Each row was made from one walk, in order. Every step used is in the known rows, and no mark comes twice. Write each row's walk.
(in the rows, 128 means zero)
Known rows:
vabe, kebe, desu, livu, zivizi: [113 112 137  57 145 160  69 132 140 114 159 153 137  92 113 167]
vabe, livu, zivizi: [124 130 104  71 172 121  80 114 153 114 148 149 155 124 124 169]
vetib, livu: [121 108 113 106 166 153 101 112 166 124 133 149 144 112 127 155]
pagim, kebe, ripip: [ 94  92  98 161 166 171 103 123 149 114 125 174 135  81 141 159]
ripip, livu, zivizi, kebe, desu: [131 104 109  76 140 156  86 127 173 103 131 158 159  79  89 161]
desu, livu, zivizi: [116 114 125  65 133 132  76 110 158 104 162 151 161 104 131 167]
desu, livu: [114 115 121  93 130 162  92 116 175 124 156 159 141 106 132 160]
zivizi, kebe, desu, livu: [117 106 113  92 128 192  95 123 219 120 135 158 132  86 109 160]
desu, livu, zivizi, kebe: [122 113 100  57 121 129  76 103 184 102 147 147 155  88 120 160]
pagim, livu: [129 114 107  98 182 151  96  92 172 126 137 165 150 116 129 166]
desu, livu, zivizi, kebe, vetib: [143 110 100  90 152 119  82 116 197  95 140 147 165  72 110 167]
vetib, kebe, desu: [107 103 107 113 150 181 116 131 185 120 121 153 124  76  98 163]
pagim, kebe: [125 110 106 149 161 153  96 111 147 126 126 169 136  87 156 155]
zivizi, kebe: [117 118  85  96 135 149 102 106 178 130 121 155 131  85 122 149]
livu, zivizi: [112 119 114  79 149 122  86 107 137 112 142 152 156  98 129 163]
ripip, livu, zivizi: [128 115 118  75 141 126  83 120 129 108 152 159 169  97 111 161]

Write each row's walk:
[129  97 108  80 168 154  89 114 194  99 118 139 154  91  99 161] | vetib, livu, zivizi, kebe, desu
[100  98  84 104 131 170 104 129 172 114 129 167 143  79  88 151] | zivizi, kebe, ripip, livu
[116 108 105  79 147 154  91 114 181 106 122 151 145  80 106 162] | livu, zivizi, kebe, desu
[ 97  89  92  86 140 138 100 136 142  88 140 153 160  71  79 164] | vetib, kebe, ripip, livu, zivizi
[112  87 106 130 160 144  84 131 125  90 138 174 168  79 122 164] | pagim, kebe, ripip, livu, zivizi
[134 113  94  66 130 122  83 113 153 107 137 155 164  83 102 154] | ripip, livu, zivizi, kebe
[ 96  97 112  87 146 143  89 131 131  95 150 164 168  91  96 164] | kebe, ripip, livu, zivizi
[147 104  88 131 184 139 106 118 203 117 111 146 149  80 106 155] | zivizi, kebe, vetib, livu
[144 105 117 113 200 114  92 120 164  97 133 142 172  95 112 169] | kebe, vetib, livu, zivizi
[157  96 108 184 210 144 101 125 173 112 114 159 153  81 141 161] | pagim, kebe, vetib, livu
[100  88  85  82 162 138  93 110 177  89 122 141 157  89  98 159] | vetib, livu, zivizi, kebe, ripip
[ 96 104 109  69 148 138  79 139  91 109 150 163 149  84  94 158] | vabe, kebe, ripip, livu, zivizi
[138 114  89 103 168 111  92 113 175 103 122 148 160  68 109 162] | livu, zivizi, kebe, vetib
[ 93  98 109 116 143 173 104 136 147 116 145 172 149  94  99 157] | kebe, ripip, livu
[143 111 113  97 200 109  80 128 124 112 132 141 154  87 109 162] | vabe, kebe, vetib, livu, zivizi
